What can hang from each mark:
Q_19: Q_737
Q_737: Q_19 Q_68
Q_445: Q_210 Q_413
Q_377: Q_413
Q_170: Q_878
Q_413: Q_377 Q_379 Q_445
Q_878: Q_737
Q_684: Q_268 Q_276
Q_592: Q_413
Q_96: Q_19 Q_573 Q_592
Q_68: Q_413 Q_737
Q_861: Q_276 Q_312 Q_379
Q_276: Q_861
Q_379: Q_861

Every row comes from one small tree of marks. The marks that hang from a mark follow it in brackets, in the order of their numbers. Every link used is in the known rows. Which tree was each row made from?
In the rows, zero is written as 128.
Known rows:
Q_684(Q_268 Q_276(Q_861(Q_312 Q_379))): [154 118 133  98 109 188 251 133  91 125 167 123 126  79 122 161 127 164
 121 129 162 135 189  90 112 122 172 146  98 108 117 108]
Q_19(Q_737(Q_68)): [145 122  96 125 113 139 125 156 141 129 139 144 132 164 112 106 128 129
 131 119 105 137 147 122 124 139 160 147 125 108 126 121]
Q_170(Q_878(Q_737(Q_19 Q_68(Q_413)))): [134 118  78 104 104 138 133 138 156  95 105 155 129 157 105 110  79 126
 134 135 112  79 137 117 140  77 165 149  61 127 109 129]
Q_377(Q_413(Q_379(Q_861(Q_276 Q_312)) Q_445(Q_210))): [154 113 129  61 133 193 181 123 104 100 166 143 130  73 123 127 116 159
 116 135 121 155 162 132 104 121 132  69 160  82 132 123]
Q_19(Q_737(Q_68(Q_413))): [146 123  98 123 106 135 131 156 146 124 125 145 132 174  98 108 110 129
 145 107 101  71 146 116 124 140 158 139 122 124 117 119]
Q_592(Q_413(Q_377 Q_379(Q_861(Q_276)) Q_445(Q_210))): [160 105 151  69 152 168 107 126  93 113 144 117 156  97 115 104 128 143
 110 127 140  68 136 135 124 137 138  83 141  93 111 121]
Q_684(Q_268 Q_276(Q_861)): [156 126 132  95 117 159 198 136 100 129 137 116 124 119 125 138 124 142
 117 137 156 121 167  97 126 125 176 145  70 108 108 115]
Q_445(Q_210 Q_413): [147 121 146  92 119 150 128 147 137 117 143 155 105 140 144 133 113 146
 109 130 136 147 133 144 123 129 159  55 133 117 106 118]
Q_445(Q_210 Q_413(Q_377 Q_379(Q_861(Q_276 Q_312)))): [159 111 156  55 130 198 216 139  91 124 177 146 128  86 133 134 118 164
 111 143 135 149 159 137 143 149 149  53 164 100 112 127]
Q_96(Q_592): [153 120 107 119 125 132 123 167 160 107 144 154 128 126 142 108 129 142
 131 129 130 138 130 134 123 126 160 132 123 115 105 106]
Q_413(Q_377 Q_379(Q_861)): [165 114 118 112 144 162 119 114 126 131 146 125 156 121 131 113 132 133
 130 141 135 143 133 126 157 141 140 130 122  92 107 127]
Q_96(Q_19(Q_737) Q_592): [150 125  89 124 118 130 111 166 158  87 138 153 133 136 151  90 117 148
 130 145 113 131 137 116 133 185 165 149 123  98 114 106]
Q_170(Q_878(Q_737(Q_19 Q_68))): [137 122  80 101 108 142 129 140 152 101 121 152 131 147 116 106  96 127
 117 146 118 140 139 123 135  74 163 157  60 112 118 134]
Q_96(Q_19): [148 119  96 123 124 133 128 106 134 105 134 155 128 127 143 113 112 144
 128 144 128 131 125 122 130 166 153 132 114 116 103 115]
Q_878(Q_737(Q_19 Q_68(Q_413(Q_377)))): [143 113 100 100 112 127 112 131 148 131 132 143 136 157 101 103  84 128
 134 127 100  75 141 122 149 119 155 139 111 123  99 124]
Q_377(Q_413(Q_379(Q_861(Q_276 Q_312)) Q_445)): [159 114  96  73 134 187 183 109 101 106 165 143 135  77 125 118 119 154
 135 133 118 152 161 126 102 121 129 123 151  81 127 123]
Q_413(Q_377 Q_379(Q_861(Q_276)) Q_445): [163 116 121  88 159 172 128 117  94 120 159 118 168  91 124  92 122 137
 130 140 123 130 133 126 122 145 139 141 133  85 112 129]
Q_413(Q_377 Q_379(Q_861) Q_445): [169 114 119 110 160 161  75 111 125 125 145 112 169 121 123 112 128 126
 126 143 128 139 131 123 131 148 138 140 124  82 109 129]
Q_878(Q_737(Q_19 Q_68)): [140 116  82 103 115 132 114 138 152 131 134 150 125 145 115 105  94 123
 127 132 111 145 143 127 139  92 159 140 101 108 129 124]
Q_878(Q_737(Q_19 Q_68(Q_413(Q_377 Q_379)))): [145 111  97  93 115 132  96 131 142 135 123 127 146 153  85 102  70 119
 144 136 112  76 141 121 159 113 149 135 110 103 108 126]
Q_377(Q_413(Q_379(Q_861) Q_445(Q_210))): [160 121 126  88 144 170  69 122 135 102 140 130 133 116 124 123 119 132
 115 137 126 156 135 134 116 119 132  70 126  79 127 125]
Q_96(Q_19 Q_573 Q_592(Q_413(Q_377 Q_379))): [166  96 115 111 127 133  60 167 125  82 113 135 143 109 120  96 119 142
 134 166 155  65 120 132 149 170 149 116 106 102  85 104]
Q_377(Q_413): [149 119 103 111 115 136 131 117 139 117 148 154 110 129 138 117 121 143
 129 125 119 147 137 134 119 117 143 124 124 112  96 117]
Q_276(Q_861(Q_312 Q_379)): [151 120 109 138 104 190 194 134 130 125 173 143 132  87 138 151 131 159
 134 120 160 151 159 100 113 118 154 130 138 108 124 113]
Q_68(Q_737): [149 118 111  97 125 133 144 118 139 123 139 152 130 133 134 117  82 137
 140 136 115 139 133 121 125 140 152 134 124 104 108 117]
Q_684(Q_276(Q_861)): [153 126 108  99 114 155 192 138 101 127 137 129 135 121 130 135 142 141
 122 133 154 123 138 106 128 123 176 132 111 110 111 120]
Q_170(Q_878): [144 119 106 122 121 146 154 123 137  96 127 151 135 131 144 117 129 139
 122 137 133 136 127 126 119 103 156 150  82 120  92 126]
Q_878(Q_737(Q_19 Q_68(Q_413(Q_379)))): [143 114  81  96 112 133 105 135 151 125 112 137 134 152  85 107  67 117
 150 129 118  80 141 122 149  93 152 127 103 100 132 124]
Q_170(Q_878(Q_737)): [143 119 108  88 121 138 151 126 154  97 128 153 128 128 135 102 108 140
 121 138 125 136 138 123 120  61 160 161  89  91 106 124]
Q_68(Q_413 Q_737): [146 116 112  97 119 128 148 116 142 119 126 153 130 144 120 120  64 138
 154 122 111  73 130 114 126 143 150 129 127 121 100 110]
Q_413(Q_377 Q_379(Q_861(Q_312)) Q_445(Q_210)): [161 109 150  92 150 181 130 122 125 118 160 125 164 102 127 140 131 144
 102 141 125 153 158 128 121 145 140  82 157  84 116 127]

Which tree is each row?
[159 119 134 100 155 167  77 125 135 111 133 125 154 116 126 123 120 127
 113 136 134 147 134 131 123 125 145  78 123  82 139 128]	Q_413(Q_379(Q_861) Q_445(Q_210))
[158 116 117 117 134 138  63 136 128 123 121 114 165 160  70 118 107 116
 140 126 115  67 133 126 113 148 143 133 120 113  89 125]	Q_737(Q_68(Q_413(Q_377 Q_379 Q_445)))
[156 114 160  86 125 153 105 141 121 129 149 131 127 136 128 126 110 141
 111 148 143 140 132 144 141 147 149  56 138  96  91 125]	Q_445(Q_210 Q_413(Q_377 Q_379))
[155 118 111 117 130 138  64 150 130 126 126 112 169 172  75 100 105 117
 141 121  98  63 147 117 114 166 144 148 131  94 105 125]	Q_19(Q_737(Q_68(Q_413(Q_377 Q_379 Q_445))))
[143 122 103  89 111 129 128 145 161 121 120 154 125 162  86 113  89 132
 143 110 104  77 141 124 124  81 157 132 121 118 118 110]	Q_878(Q_737(Q_68(Q_413)))
[166 116 155  84 141 174 107 140 120 124 150 130 131 129 133 129 120 140
 110 146 143 151 135 139 161 147 149  56 131  98 106 129]	Q_445(Q_210 Q_413(Q_377 Q_379(Q_861)))
[152 114 107  90 127 182 252 116 104 117 172 166 130  79 150 121 133 165
 132 121 120 147 156 123 123 125 153 129 153 119 127 119]	Q_379(Q_861(Q_276 Q_312))
[156 106 100  96 123 172 177  96 125 122 142 138 155 117 131 136  60 142
 149 149 116  93 159 102 167 176 136 123 135 106 111 127]	Q_68(Q_413(Q_377 Q_379(Q_861(Q_312))) Q_737(Q_19))
[163 114  91 125 125 160  98 128 126 128 124 128 152 150 100 121 103 117
 145 138 123  82 132 117 174 157 143 121  97 128 108 131]	Q_737(Q_19 Q_68(Q_413(Q_377 Q_379(Q_861))))
[144 117  85 136 105 136 122 132 139 124 122 152 129 160 108 121  94 124
 142 119 116  78 131 124 142 140 156 121  95 150 105 123]	Q_737(Q_19 Q_68(Q_413))
[163 107 120 108 135 176 177 108 123 133 162 134 154 104 133 134 132 150
 126 142 129 151 156 122 146 142 138 128 147  94 110 124]	Q_413(Q_377 Q_379(Q_861(Q_312)))
[151 119 158  81 137 134  96 124 136 110 134 129 153 144 114 125  69 142
 124 129 100  72 132 119 110 171 147  90 142 110  83 116]	Q_68(Q_413(Q_377 Q_445(Q_210)) Q_737)
[165 115 151  96 159 167  68 123 127 117 144 112 164 116 125 119 129 132
 107 140 130 143 132 128 133 145 142  84 131  83 114 128]	Q_413(Q_377 Q_379(Q_861) Q_445(Q_210))
[151 119 146  89 123 153 114 144 131 119 137 142 115 137 128 130 104 138
 118 135 146 143 131 144 133 123 154  50 132  98 115 122]	Q_445(Q_210 Q_413(Q_379))
[159 112 126  84 133 182 126 119 134 103 153 140 133 102 124 146 120 147
 112 134 122 166 163 130 110 119 133  67 151  81 128 122]	Q_377(Q_413(Q_379(Q_861(Q_312)) Q_445(Q_210)))
[152 112 109 107 131 128  90 101 130 116 132 127 158 143 129 111  54 128
 140 141  99  73 131 111 125 184 146 143 116 114  83 125]	Q_68(Q_413(Q_377 Q_445) Q_737(Q_19))
[154 118 122 119 132 133  77 139 134 118 129 129 154 165  86 121 110 126
 131 119 101  68 132 125 106 151 150 141 121 133  81 120]	Q_737(Q_68(Q_413(Q_377 Q_445)))
[157 107  87  99 134 170 139  94 131 106 126 137 155 115 125 137  50 135
 150 140 114  94 157 103 132 161 139 126 128  92 135 127]	Q_68(Q_413(Q_379(Q_861(Q_312)) Q_445) Q_737(Q_19))
[153 113 124  91 127 132 128 114 130 125 129 127 153 139 103 114  61 133
 155 137 118  69 129 115 143 160 139 131 132 101  86 116]	Q_68(Q_413(Q_377 Q_379) Q_737)
[171 115 127  97 140 170 112 125 119 129 150 130 133 134 133 121 119 134
 129 146 143 149 132 130 158 147 146 111 123  94 102 127]	Q_445(Q_413(Q_377 Q_379(Q_861)))
[164 116  97 103 149 165  71 108 133 105 136 127 138 118 125 116 117 129
 134 135 126 153 136 126 117 117 130 126 119  75 122 125]	Q_377(Q_413(Q_379(Q_861) Q_445))
[149 109  93 106 132 134  79 101 132 113 114 125 155 138 115 113  41 120
 155 141 116  74 131 112 124 162 141 130 106  92 119 124]	Q_68(Q_413(Q_379 Q_445) Q_737(Q_19))
[155 116 101 107 132 140  73 113 133 110 140 127 134 126 116 111 109 129
 134 135 123 144 135 133 100 120 131 125 125  80 107 122]	Q_377(Q_413(Q_379 Q_445))
[158 114 126 112 148 140  72 116 126 128 144 112 164 125 118 108 121 128
 125 141 125 129 132 131 113 146 140 141 128  82  95 126]	Q_413(Q_377 Q_379 Q_445)
[166 104 117 108 140 152 104 111 124 126 133 122 146 128 126 114 133 133
 130 130 150  79 135 126 156 135 133 127 123  99  99 118]	Q_592(Q_413(Q_377 Q_379(Q_861)))
[159 116 152  72 157 177 124 127  97 117 158 122 167  89 123 102 124 140
 114 141 123 131 131 131 125 146 144  86 140  86 120 130]	Q_413(Q_377 Q_379(Q_861(Q_276)) Q_445(Q_210))
[150 117 102 132 127 133  69 129 131 121 131 127 155 162 102 116 100 120
 130 127 103  71 133 124 123 165 152 141 105 138  85 126]	Q_737(Q_19 Q_68(Q_413(Q_377 Q_445)))
[146 117  86 135 121 135  78 130 138 114 117 140 140 160 102 119  93 118
 136 119 109  78 134 126 113 146 154 132  97 137 108 124]	Q_737(Q_19 Q_68(Q_413(Q_445)))
[153 113 157 100 147 144  68 128 126 124 145 114 159 122 119 115 120 130
 107 141 128 133 135 136 113 147 144  86 138  84  98 126]	Q_413(Q_377 Q_379 Q_445(Q_210))
[161 110 122  83 152 184 184 113  93 120 174 129 168  77 125 115 125 153
 129 140 119 139 160 123 115 148 137 139 158  85 115 129]	Q_413(Q_377 Q_379(Q_861(Q_276 Q_312)) Q_445)
[168 112 120  88 138 155 130 109 128 125 129 129 158 134 113 117  68 131
 156 139 117  79 130 108 160 160 138 128 126 100 102 120]	Q_68(Q_413(Q_377 Q_379(Q_861)) Q_737)
[146 115  82 129 108 141 106 130 134 128 111 137 138 156  94 119  86 117
 151 129 128  78 133 125 149 137 149 116  96 130 116 128]	Q_737(Q_19 Q_68(Q_413(Q_379)))
[159 103 101 115 118 129  83 170 139  72 112 159 122 114 137 104 123 148
 133 148 150  71 119 133 133 150 159 115 100 121 101  95]	Q_96(Q_19 Q_573 Q_592(Q_413))
[151 108 105 101 122 134 118 101 125 129 127 127 154 139 121 112  48 129
 151 148 120  72 128 112 159 178 143 128 115 106  91 125]	Q_68(Q_413(Q_377 Q_379) Q_737(Q_19))
